Known rows, with every step that occurs
w h c b m: [-33  42  -7   0  12   6  21 -51  -5   7  16 -40 -11   0  -9   6 -11 -56
  19   4  51  -8   2 -26  24]
m h j p l n: [ 22 -35  15  -2 -15 -10   1 -21  -2  37  54   7 -20 -12  28   0 -21 -13
  37  18 -15 -21  38 -16   0]
l n: [-59   6  22   8 -30   7  30   7  15  26  22  11  12 -10 -35 -39  35   2
   5  18  11  -1   5  -9  19]
w h j p l n: [  0  -2   3   7  -3  13  -4 -60   1  17  31 -59  -7   0 -25   0  43 -24
  40  35  30  -9  24 -36  53]
m h j p: [ 23 -23  11  -4 -12  -8  -4 -32  -7  21  44  -3 -20 -16  28  -9 -43 -22
  36  23 -12 -22  32  -1 -16]
p j h: [-12  -5   0  23 -52 -10 -20 -32   7  37  41  -8  12  -5  11   2 -30  18
  29   6 -49  27  37   0 -14]
l n m h: [-32   7  -4 -11 -26   1  36   1  26  20  11  20  15 -10   1 -53   0  -4
   7  15 -15   5   0  -4  37]
l n m h j: [-25  -7  -6  -7 -24   8  29  -7  21  18  19  12  15 -13   4 -47   9  -8
   9  16 -20  -3   3 -11  34]
c h m: [-11  28   1  17 -20  27  -8 -54  14  15   4 -28  31   8 -41 -38 -22  -9
  -9 -28  -8  31   4 -19 -37]
n m: [ -4  24 -32 -18 -31  18  13 -26   1  -2 -23 -42  25 -15  -8 -59 -20  -5
  -5  10 -21  17  15  12  24]
p l n m h: [ -9 -11   7 -14 -39  -4  22   6   2  46  23   9   8  -6  -1  -9  21  14
  10   1 -16  10  40 -20  45]
e h j: [  6   2  27 -24 -24   6 -10 -34 -38  16   8 -21   6 -38  14   3 -19 -26
  27  20  10  12   9   4  12]
n m h c b e: [  0  22 -31 -21  -7  -1  10 -21   5   5  -1  -7  -2  -9  39 -38 -58 -27
   5   1 -16   0  21   3  -2]
n m h j p l: [ 44 -12 -33 -21 -22   6   2 -35  -1  14   8 -28   5 -14  33 -33 -36  -9
  18  10 -42   3  34  -4  25]
w h c b e: [-47  47   0  -1  13   2   5 -48  -1   7  18 -40 -13   2 -16   2   1 -52
  20  19  64  -9  12 -22  12]
b c h j: [-24  20  37  27 -23  15  -8 -66   3  35  44 -34   0 -23 -20 -28  29 -14
   5 -15  18   6   7  12  -1]
b c h j p l n m: [  6   4  18  28 -19  18  -6 -63  16  47  49 -40  -2 -15 -10 -35  47  -2
   9 -21  -7  16  13  -8  26]
c h e: [-50   2  21  15  -8  23 -19 -18  -4  40  34 -21  12  11 -40  -2  -4 -16
   1 -21  16  16  11 -19 -55]
n l: [-24  24   6  12 -43  29  21 -55  -6  13  -3 -20   0 -24  -9 -32  -8  -8
  -5 -12 -41  -7  36  15  24]
e h j p l: [ 42 -14  18 -19 -19   5 -19 -35 -36  29  20 -34  -5 -29  19   7 -10 -15
  38  15  -4  19  24 -11  20]
l n m: [-39  10 -11  -3 -29  15  33  -1  23  16   3  -3  24  -9 -21 -60  27   2
  -1  13 -14  11  -1  -8  39]
m h j: [ -5 -15  23 -10 -21  -9   2 -26 -13  18  36  10 -10 -22  23   0 -43 -26
  26  22   0 -27  30   7 -17]
c b: [-20  -7 -30  30 -24  12  20   8   7  27  10 -16  -1 -18 -13  -6 -36 -13
 -32   0   6  -3  15  -1 -35]
c b m h j p l: [ 27 -32 -26  43 -12   9  13   2  -1  39   8   1 -34  -8  42  16 -70  -8
 -10 -23 -21 -26  20 -32 -20]
w h e: [-44  36  24  -7   9  13  -1 -28 -18  18  12 -46  -3  -4 -43  -1  23 -24
  33  23  60 -12  20 -17  24]
l n m h c b: [-28   2 -21  -6 -14   5  41   2  28  23  26  19  10  -8  10 -42  -2 -19
  -1   1 -16   5  -1 -15  23]
p l n m h e: [ -9 -17  12 -14 -28   3  15  15  -6  53  30   6   5  -5  -4  -2  33  18
  14  -6 -11   4  48 -28  36]
h j p l n: [ 33 -50  -2  20 -19  21 -17 -35  -8  30  49 -54  -7 -11 -13  -7  46   2
  26  15 -21 -11  46 -35   4]
j h: [ -4 -16  21  22 -32 -17  -8 -28   1   0  44 -34  -4 -12   2 -29 -52  -4
   6  17 -32  15  19  25 -28]

Rows
[ -8  50  33  23 -20  19   2 -65  11  30  22 -32   8 -21 -30 -52  18   1
   0 -31  12  18   7   9   4]
b c h m
[ -1 -26   5  -9 -36   2  16  -2  -2  44  30   0   9  -9   3  -2  30  11
  12   2 -20   2  45 -26  41]
p l n m h j
[-14   8   3 -15  -4 -18  25 -12  -5  27  51  22 -19 -15  32   5 -62 -47
  14  -4  12 -13  24   1 -36]
m h c b
[-22   8 -20   3  -1   9  22 -18  -8  17  48 -29  -4 -13  -7  -3  -6 -46
  -7 -17  16   1  22 -13 -43]
h c b
[ -1  11  -2   5   1  15  -9 -70  -4   3  20 -71  -6  -4 -25  -8  19 -33
  38  40  34 -10  17 -21  37]
w h j p
[ 34  -6  16 -17 -15   6 -16 -39 -31  20  15 -35  -5 -31  18  -5 -19 -22
  36  21  -2  16  13  -4  13]
e h j p
[ 42 -17 -14  -5  -7  -2   6 -17   7  43  47 -26 -17   6   8 -27  12   3
  33   1 -26  15  43 -34  26]
j p l n m h c
[-48  50  54 -14  -5 -11 -34 -15 -26  13 -14  -1 -24 -12  14 -17 -21 -11
  34  23  43  -6  25  -1 -15]
b e h c
[-11  19  -6  28 -11  12 -12   6   2  22 -25  -7 -15 -16  10 -11 -49   4
 -18   1  17  -6  17 -14 -36]
c b e h m
[ -9  -6 -17  35 -15   3  26  10   2  29  -9  18 -25 -12  33   3 -89 -14
 -20 -19  -5 -24   3 -14 -25]
c b m h
[ 29 -35  -8  19 -14  23 -21 -46 -10  12  36 -66  -5 -15 -14 -22  20  -9
  23  22 -17 -13  35 -18 -16]
h j p
[ -5 -12 -15  -2 -17   9  24 -10  25  20  23   2   8  -8   6 -53   9  -5
  15  17 -28   0   5 -16  35]
l n m h j p
[ -7 -24  -5  29 -16  24 -28 -59  10  26  42 -46   9  10 -22 -11  -8 -26
   6  -4 -11  19   8 -23 -41]
c h j p
[ 42 -20 -13   2 -15  -1   6 -10  11  44  33 -22 -15   4   5 -30   5  16
  28   8 -29  14  41 -28  32]
j p l n m h
[ 29  47  21 -28 -19  10   4 -32 -28   8 -24 -17  17 -33  -3 -32 -34  -5
  20  -3   1  28   9   0  18]
e h m
[ -9 -11 -13  36  -5   9  20  21  -6  35  -2  15 -29 -11  29  10 -76 -10
 -16 -26  -1 -30   9 -22 -35]
c b m h e
[-13 -11   3  -9 -41   5  20   4   0  43  17  -8  15  -6 -16 -14  41  19
   4   0 -14  14  40 -21  46]
p l n m
[ -2  26   8 -29  -5  -4  13 -20 -29  25  23  -9  -2 -30  23   8 -37 -48
  14  -6  21  26   4  -2  -7]
e h c b
[ 19 -26 -28  45  -7  10  15   0   2  30   2   0 -32 -10  38   4 -78 -14
 -11 -17 -18 -28   8 -26 -28]
c b m h j p
[ 42 -24  -9   2  -5   4   0   1   4  52  40 -26 -19   5   1 -23  16  19
  32   1 -27   8  47 -37  23]
j p l n m h e
[-18  24  31  -3  -5 -10  20 -19 -24  13  -3  23 -29  -7  40 -10 -72 -23
  29 -19   1 -30   9 -13   2]
b m h c
[-19  12  39   7  -3   0  10   4 -29  25 -13  24 -31  -6  30  -5 -67   0
  27 -19   2 -39  14 -17  -5]
b m h e
[ 34 -17  20 -16 -17   5 -11 -28 -27  34  26 -24  -4 -27  17   4   4 -13
  38  17  -5  18  18 -18  28]
e h j p l n
[-30  12  -1  27 -14   2 -13  15   0  29 -17   1 -22 -16  15  -1 -53  -6
 -17  10  24  -7  14  -7 -34]
c b e h
[ -1  27  11 -22  -2  -2  15 -19 -33  22  11  -4 -10 -26  35   9 -49 -45
  16 -17  16  19  -1  -8  -1]
e h c b m
[-35 -16   7  22 -25  23 -21 -54   4  22  36 -32  20   3 -26  -3  -8 -31
  -3  -5   1  14   6 -14 -44]
c h j
[ 19 -37 -24  46 -10   9  20   9   7  44  14  11 -32  -5  39  13 -55  -5
 -10 -22 -21 -26  15 -40 -12]
c b m h j p l n
[ -5 -10 -16  25 -36  -7 -14 -34   9  39  63 -11   6  -3  20  15 -29  -2
  22 -11 -49  28  37 -13 -30]
p j h c b
[-18  12 -15  12   4  12  25 -19 -13  16  30 -21 -13  -8   9  -1 -23 -41
  -4 -30  11 -10  14 -24 -35]
h c b m
[ -2  -9 -11  36  -7   9 -25   2   2  30  -5 -17 -28 -14  21  -1 -43  -5
  -8  12  12 -11  21 -18 -38]
c b e h j p
[  0 -20 -19  40 -14   9  19   3  -1  26  -1  10 -24 -14  35  10 -78 -18
 -18 -17 -11 -32   6 -19 -28]
c b m h j
[-37  18  -6  11   5   5   0 -14  -6  17  33 -23 -17  -6  -1  -5  -7 -36
  -2  -9  27 -12  29 -18 -52]
h c b e
